Each row comes from the steps of one path. Every step used is in the known rows, and no mark comes twice. Write the path behind each row, first mark first.
Known rows:
keva, lises, pobi, nudo: 18	-10	72	296	-180	-362	73	41	30	121	-62	-173	-169	-26	234	123	80	281	66	260	2	-472	103	-661	163	147	-207	103	-64	-85	-113	-330	-136	-193	313	146	-159	144	287	-394	-134
keva, lises, pobi, neter, dorak, nudo, rosuf, dezak: -14	-101	-28	160	120	-248	24	52	10	182	7	15	-180	-171	150	44	114	312	142	210	-50	-273	-9	-123	151	179	153	-23	55	-263	-75	-507	-152	-286	175	201	-206	190	192	-244	68
lises, pobi, rosuf, nudo: 34	-36	32	185	103	-280	39	-11	3	319	-164	-203	-163	-210	202	10	197	58	29	350	-32	-211	178	-571	198	10	-66	424	39	115	-121	-311	-66	-268	237	128	-170	112	328	-310	-27
lises, pobi: 63	-11	12	288	-26	-212	139	-45	-10	196	-148	-228	-143	-160	280	-35	244	88	77	362	-2	-295	-32	-331	308	-90	-51	532	144	35	-107	-121	-83	-232	289	101	-67	203	268	-303	0
dezak, dorak, pobi, rosuf, nudo: 32	-35	31	46	-2	-251	109	-45	68	346	-251	-206	23	-267	-3	73	124	41	7	310	70	-472	349	42	169	9	151	97	11	-19	-117	-189	56	-295	-27	135	-209	4	295	-193	27
pobi, rosuf, dorak: 173	-79	22	218	-78	-107	-88	-56	33	310	-218	-263	121	-278	136	205	99	-103	68	310	-163	-190	192	-112	198	6	-103	442	-204	130	-116	-163	-174	-319	221	161	-193	38	168	-208	22
dezak, pobi, lises: 175	37	55	206	-87	-159	254	-15	104	286	-241	-169	-67	-49	273	99	50	222	55	217	146	-429	142	-274	171	-116	-161	214	249	39	-171	80	73	-352	208	231	-306	135	228	-221	-106
nudo, pobi, neter, dorak: 142	-46	-62	165	63	-317	71	21	-32	54	-114	-223	16	-389	2	-4	-3	-7	112	139	-53	-339	102	-84	265	-232	-235	271	45	0	-101	-95	-179	-398	168	270	-256	118	192	-296	80
keva, lises, pobi, nudo, dezak, rosuf: -2	55	80	184	-331	-366	77	236	-1	356	-28	-185	-210	-2	396	-28	50	424	133	136	73	-552	-22	-541	126	71	282	-97	190	-47	-108	-259	-109	-74	388	-35	-173	170	345	-264	-266
lises, keva: 172	16	45	280	-72	17	84	-39	-14	132	-114	-265	-64	-202	201	87	243	-3	0	423	-112	-412	-51	-262	315	-154	152	505	94	89	-77	-178	2	-197	297	226	-81	173	198	-219	-32
dorak, neter, dezak, pobi, lises: 192	57	67	148	154	-69	311	10	129	367	-248	-119	-116	-62	94	105	69	218	32	67	207	-589	115	67	201	-174	-66	154	346	-184	-168	-82	184	-322	134	83	-365	108	212	-215	-60
dezak, rosuf, dorak, neter, pobi, nudo: 26	-33	78	91	-336	14	48	-38	46	189	-148	-324	-54	-274	0	155	137	-65	140	118	89	-426	63	187	195	59	173	293	-96	-218	-236	-205	33	-231	154	50	-155	54	307	-126	124
keva, lises: 167	-7	12	261	-145	-189	93	17	84	230	-131	-119	-126	-85	193	114	39	-37	20	385	41	-379	125	-256	189	95	-30	32	-71	-117	-70	-115	-36	-199	273	165	-255	126	184	-307	-162
keva, lises, pobi, neter: 59	24	19	402	-149	-383	151	9	-7	180	-98	-114	-101	-154	201	127	91	183	34	332	-84	-303	125	-666	224	-92	-284	113	58	-79	21	-129	-191	-284	295	174	-208	176	255	-423	-106
keva, lises, pobi, nudo, dorak, neter, dezak: 168	24	49	241	-79	-294	107	93	19	101	8	-163	-217	-78	38	-34	127	417	122	64	-23	-746	48	-157	193	-12	-102	-129	-69	-196	-92	-533	-122	-246	265	59	-218	162	213	-370	-154
rosuf, dorak, neter: 53	11	-34	104	-43	54	184	-169	70	263	-205	-230	34	-413	21	68	213	-152	113	261	50	-271	74	290	281	-113	248	284	-44	-291	-21	-27	-57	-232	154	222	-102	100	173	-124	145
dorak, nudo, pobi: 43	58	-48	147	199	24	149	9	53	-66	-124	-247	-227	-251	20	-247	151	106	96	14	212	-311	52	-5	193	-79	135	375	-15	-155	-223	-210	112	-434	94	189	-81	163	266	-184	39
dorak, dezak, rosuf, nudo: 79	-65	-16	1	57	-109	76	-69	110	508	-141	-119	-400	-212	208	-33	88	-52	89	419	237	-361	171	13	197	140	759	-49	364	-257	-211	-80	75	-215	169	138	-217	101	361	-105	139
nudo, dorak, pobi, neter, dezak, rosuf: 305	-43	33	345	-203	-224	156	62	-31	78	-139	-235	-70	-201	-23	-134	80	67	92	239	-30	-707	115	276	220	-203	14	20	239	47	-41	-227	-61	-433	187	114	-295	108	249	-274	74
vovib, pobi, dorak, dezak, nudo, rosuf: 81	-48	84	82	-126	-47	-15	52	49	395	-80	-147	-386	-130	175	-119	8	306	76	212	69	-524	128	-245	208	12	288	133	491	-175	-315	-327	117	-518	66	233	-319	223	235	-103	-65
neter, dezak: 259	-77	24	251	60	-100	24	48	74	184	-196	-121	-130	-76	135	21	130	-75	22	304	-58	-460	65	-1	300	25	17	402	75	-82	-138	-287	-43	-253	235	58	-219	100	222	-301	-27
vovib, pobi, dorak, neter: 62	37	85	188	-154	137	114	-47	-23	255	-159	-181	-118	-345	-17	76	34	55	25	221	-4	-447	136	-141	288	-138	-170	189	184	-232	-195	-277	143	-406	142	250	-302	184	276	-221	50
vovib, pobi, rosuf, nudo, dezak, dorak, neter, lises: -35	55	61	-103	-25	-7	-17	148	119	643	-126	-85	-221	-208	76	8	22	-19	75	-75	137	-218	159	-4	123	-131	476	-197	-14	-214	-95	-191	81	-156	-29	6	-302	109	414	-132	-282
lises, pobi, neter, dezak, dorak, nudo, rosuf: -60	3	62	186	-3	-258	94	137	19	116	-110	-97	-109	-149	11	-185	183	371	99	-23	-68	-406	37	46	277	-81	203	271	214	7	-180	-308	-73	-396	-7	-68	-165	219	267	-186	46
pobi, rosuf, nudo, dorak: 238	-50	1	123	-75	-182	-35	11	9	166	-120	-221	-75	-275	47	-122	126	-82	84	283	-80	-395	252	-111	157	-41	89	58	-168	134	-120	-300	-116	-357	202	285	-273	84	222	-245	-92
lises, pobi, neter, dorak, nudo, dezak: -22	-9	-35	199	141	-154	89	43	-46	286	-98	-115	-69	-207	131	-82	168	393	98	-36	-71	-273	29	-212	267	-156	226	301	111	-249	-122	-281	-184	-329	181	115	-68	232	212	-210	-23
neter, dorak: 147	-127	-7	166	28	-201	35	-74	28	272	-163	-195	-8	-189	132	104	77	-118	65	379	-69	-366	70	94	299	80	48	351	-30	-18	-188	-113	-114	-209	237	139	-228	133	123	-215	32
rosuf, dezak, nudo, pobi, dorak, neter: -29	28	17	-67	190	-162	135	86	20	162	-101	-195	-189	-504	71	-115	170	306	100	156	86	-733	130	159	194	-128	362	422	373	-372	-85	-451	71	-349	120	250	-219	24	231	-164	84
rosuf, dezak, dorak, nudo, pobi: -15	-6	-43	-53	161	-20	67	80	91	53	-119	-105	-139	-396	120	-97	218	336	168	26	114	-425	47	375	202	13	529	253	107	-337	-174	-328	28	-277	-5	177	-30	81	312	-98	37
keva, lises, pobi, neter, dorak, nudo: -34	-50	7	325	102	-351	104	-44	6	266	-59	-88	-135	-146	56	116	29	334	24	186	-66	-264	165	-400	189	112	-130	169	-88	-196	-133	-288	-113	-336	209	115	-209	186	159	-298	-1
pobi, dorak, dezak, nudo, rosuf: 47	-22	47	21	-3	-182	-3	45	50	394	-87	-192	-282	-120	148	-107	53	239	88	299	75	-633	183	-4	196	60	430	223	440	-92	-272	-235	11	-458	87	122	-293	134	130	-113	-12
nudo, rosuf, dorak, pobi, neter, lises: 122	-31	-56	231	-123	-114	56	-63	86	128	-141	-176	-52	-164	-26	-7	109	-274	149	236	137	-146	26	235	96	-115	-129	199	-77	-29	81	-99	-180	-442	69	208	-240	77	247	-276	137
nudo, dorak, dezak, pobi, neter, lises: 240	5	4	241	85	-190	93	-62	94	312	-43	-127	-321	-37	64	28	37	105	146	83	110	-441	175	18	165	-253	154	26	220	-185	-121	-34	-153	-443	110	146	-258	206	168	-352	-92
vovib, pobi: 166	-53	54	279	-201	83	98	-33	39	125	-181	-163	-174	-201	187	17	99	-62	26	275	-7	-255	25	-319	289	-70	-36	219	86	-123	-145	-152	45	-289	187	292	-192	218	336	-243	-27

Which path is each row?
-1	3	-15	94	21	-376	48	117	78	221	-69	-170	-342	-300	55	-216	-20	-247	120	191	246	-203	123	-150	66	-71	165	176	122	88	-44	-92	-45	-305	185	128	-379	37	434	-280	67 -> dezak, rosuf, nudo, pobi, neter, lises
193	82	-73	72	49	-125	71	83	46	151	-97	-173	-210	-335	239	-65	166	256	76	239	152	-322	5	-515	137	-241	-35	274	158	114	-32	-231	99	-359	236	437	-226	54	374	-168	-100 -> rosuf, nudo, pobi, lises, keva
-11	-114	84	136	99	-372	-172	98	49	531	-94	-135	-133	-89	370	276	170	133	139	333	-112	-263	53	-73	185	70	13	461	1	187	-117	-332	-207	-97	171	-147	-154	28	331	-319	-184 -> neter, lises, pobi, rosuf, dezak, dorak
35	-134	54	94	26	-143	121	-4	102	202	-175	-139	-160	-211	299	-17	254	64	42	387	-21	-563	103	16	228	103	614	434	223	-260	-41	-283	-66	-152	185	289	-134	49	248	-164	23 -> rosuf, dezak, nudo
71	-54	16	19	76	-305	-10	155	27	152	-99	-161	-187	-388	224	-137	137	360	92	228	-26	-682	130	-54	172	-12	231	597	350	-200	-96	-518	-38	-370	205	272	-223	8	229	-213	23 -> rosuf, dezak, nudo, pobi, dorak
243	-105	103	351	-268	-213	62	100	40	58	-111	-138	-180	-221	35	-210	61	226	5	41	-233	-629	172	-250	254	-205	89	204	166	-119	-70	-378	-125	-458	132	322	-336	193	251	-252	-122 -> vovib, pobi, neter, dezak, nudo, dorak
146	7	38	301	-321	-401	32	71	-9	17	15	-198	-158	-63	199	-40	112	421	142	197	-82	-580	71	-494	160	57	-210	-55	-155	8	-84	-389	-237	-269	331	212	-166	187	221	-379	-229 -> keva, lises, pobi, nudo, dorak
68	103	14	199	-137	-126	57	115	8	340	-87	-184	0	-138	118	94	185	172	35	119	-16	-506	-3	10	211	-399	305	164	169	-65	110	-126	-73	-218	84	79	-109	108	276	-251	-213 -> nudo, dezak, dorak, pobi, neter, lises, keva
129	-14	110	431	-167	38	-47	-1	2	146	-43	-169	-221	-136	140	169	73	-136	-26	264	-127	-156	-27	-612	222	-247	-174	383	60	67	-12	-243	-19	-322	223	283	-237	200	357	-356	-107 -> vovib, pobi, neter, lises, keva
240	-21	-48	87	29	-69	121	-119	184	575	-218	-74	-133	-145	299	258	62	388	145	162	191	-293	187	-73	169	-79	100	167	325	-281	-163	37	-18	-406	146	267	-210	97	190	-107	43 -> rosuf, dorak, dezak, pobi, lises
17	70	-34	227	143	-18	173	6	10	-171	-127	-230	-116	-343	-84	-175	94	120	82	-51	118	-288	168	-195	190	-209	-4	255	9	-177	-140	-165	-6	-527	56	296	-137	151	293	-253	64 -> dorak, nudo, pobi, neter
-18	36	4	-24	-58	-363	5	173	10	552	-162	-126	-48	-255	306	-63	217	370	93	91	-76	-350	147	-343	229	-130	394	198	158	14	-90	-219	-154	-137	143	-19	-113	118	337	-177	-211 -> lises, pobi, rosuf, nudo, dezak, dorak
47	68	75	27	-288	131	106	163	-3	217	-117	-299	-131	-98	111	6	133	56	128	-46	170	-593	-40	30	204	-113	460	-35	114	-245	-256	-193	126	-161	148	-31	-139	140	354	-181	-130 -> dorak, neter, pobi, nudo, dezak, rosuf
44	-136	118	129	82	-182	4	42	53	280	-186	-221	-87	-171	272	121	165	47	-3	352	-111	-518	225	-138	164	102	399	404	110	-18	-113	-363	-63	-209	173	203	-198	0	228	-201	-90 -> pobi, rosuf, dezak, nudo
21	17	-33	97	22	-66	101	29	70	142	-136	-270	-175	-393	91	-237	114	117	170	53	193	-202	-6	291	144	23	353	464	25	-75	-203	-126	86	-394	165	80	-97	111	265	-6	186 -> dezak, rosuf, dorak, nudo, pobi
65	104	21	220	78	67	63	50	102	332	-75	-111	-120	-142	118	-22	210	307	50	-163	-11	-200	-30	-118	130	-283	458	569	98	-292	38	-243	-64	-327	181	138	-67	192	162	-166	-47 -> rosuf, dorak, nudo, dezak, pobi, neter, lises, keva
66	-64	103	53	173	-130	-8	35	65	336	-53	-265	-239	-163	78	7	163	-54	112	205	13	-579	154	361	90	-6	442	191	-118	-28	-58	-340	-77	-229	108	102	-268	6	178	-200	-225 -> pobi, rosuf, dezak, nudo, dorak, neter, lises
10	-114	131	111	-49	156	-73	36	60	268	-168	-97	-81	-262	143	184	86	264	49	90	-114	-290	202	2	191	119	304	98	-1	-184	-277	-434	75	-294	-31	172	-139	106	363	-100	-75 -> vovib, pobi, rosuf, dezak, dorak, nudo
-32	106	-2	-52	-19	-62	114	109	106	522	-129	-153	-104	-130	119	-22	125	-28	145	37	172	-416	10	435	220	-171	600	-24	39	-225	-46	59	-28	-56	55	-96	-184	123	247	-145	-268 -> nudo, dezak, dorak, neter, lises
213	-55	90	261	-433	17	1	3	0	-134	-60	-229	-124	-206	74	-63	61	142	135	77	-100	-515	94	-302	214	-67	-116	-69	-106	-24	-200	-348	-136	-387	178	430	-208	214	330	-269	-99 -> vovib, pobi, nudo, dorak
72	59	107	103	253	11	52	16	34	430	-49	-123	-228	-194	141	229	209	155	28	295	15	-581	-37	112	199	-126	235	616	378	-230	-38	-494	131	-203	246	76	-237	102	170	-281	40 -> rosuf, dezak, pobi, dorak, neter, lises, keva
71	-70	-1	341	-71	-525	79	-7	-21	343	-68	-100	-67	-175	174	215	15	184	42	343	-153	-309	128	-514	240	5	-333	155	-2	-50	-37	-183	-235	-235	311	128	-269	163	158	-377	-52 -> keva, lises, pobi, neter, dorak
84	15	0	328	-79	-329	129	18	39	288	-95	-142	-204	-75	311	73	138	194	53	384	28	-319	11	-510	228	41	-170	243	36	-67	-58	-161	-74	-181	337	74	-156	191	228	-347	-140 -> keva, lises, pobi
150	0	24	164	165	43	166	-30	62	227	-196	-167	-108	-169	-1	24	153	-139	28	220	74	-531	56	224	317	-75	172	217	111	-264	-111	-218	64	-221	159	55	-208	120	209	-255	31 -> dorak, neter, dezak
56	-161	9	46	203	-271	62	-116	98	551	-128	-188	-267	-114	176	84	76	147	35	325	47	-540	191	85	271	126	583	290	260	-251	-270	-98	-25	-253	120	139	-190	118	93	-95	-17 -> neter, dorak, dezak, nudo
4	-93	9	241	122	-83	74	-108	8	122	-149	-168	-1	-248	-94	53	37	2	29	157	-77	-307	241	36	236	44	59	256	-95	-179	-212	-172	-114	-399	102	230	-215	137	154	-198	129 -> pobi, neter, dorak, nudo
-53	53	68	46	40	-63	100	-21	99	344	-39	-314	-217	-205	77	-130	268	-134	83	236	112	-318	-169	313	158	-104	616	572	47	38	14	-143	61	-185	134	89	-176	130	112	-7	2 -> dezak, nudo, rosuf, dorak, neter, lises, keva
138	58	-43	10	-264	117	88	93	44	458	-171	-232	-72	-291	182	-26	231	0	172	40	119	-317	-129	342	260	-179	504	239	98	-320	-109	-45	77	-152	191	-61	-90	140	254	-52	-50 -> nudo, dezak, rosuf, dorak, neter, pobi
32	-34	13	53	47	-25	62	103	18	469	-123	-194	-130	-138	181	-153	61	141	111	90	79	-389	-16	342	201	108	704	167	110	-123	-280	-137	59	-181	208	-47	-175	178	183	-7	-42 -> neter, dorak, nudo, dezak, rosuf
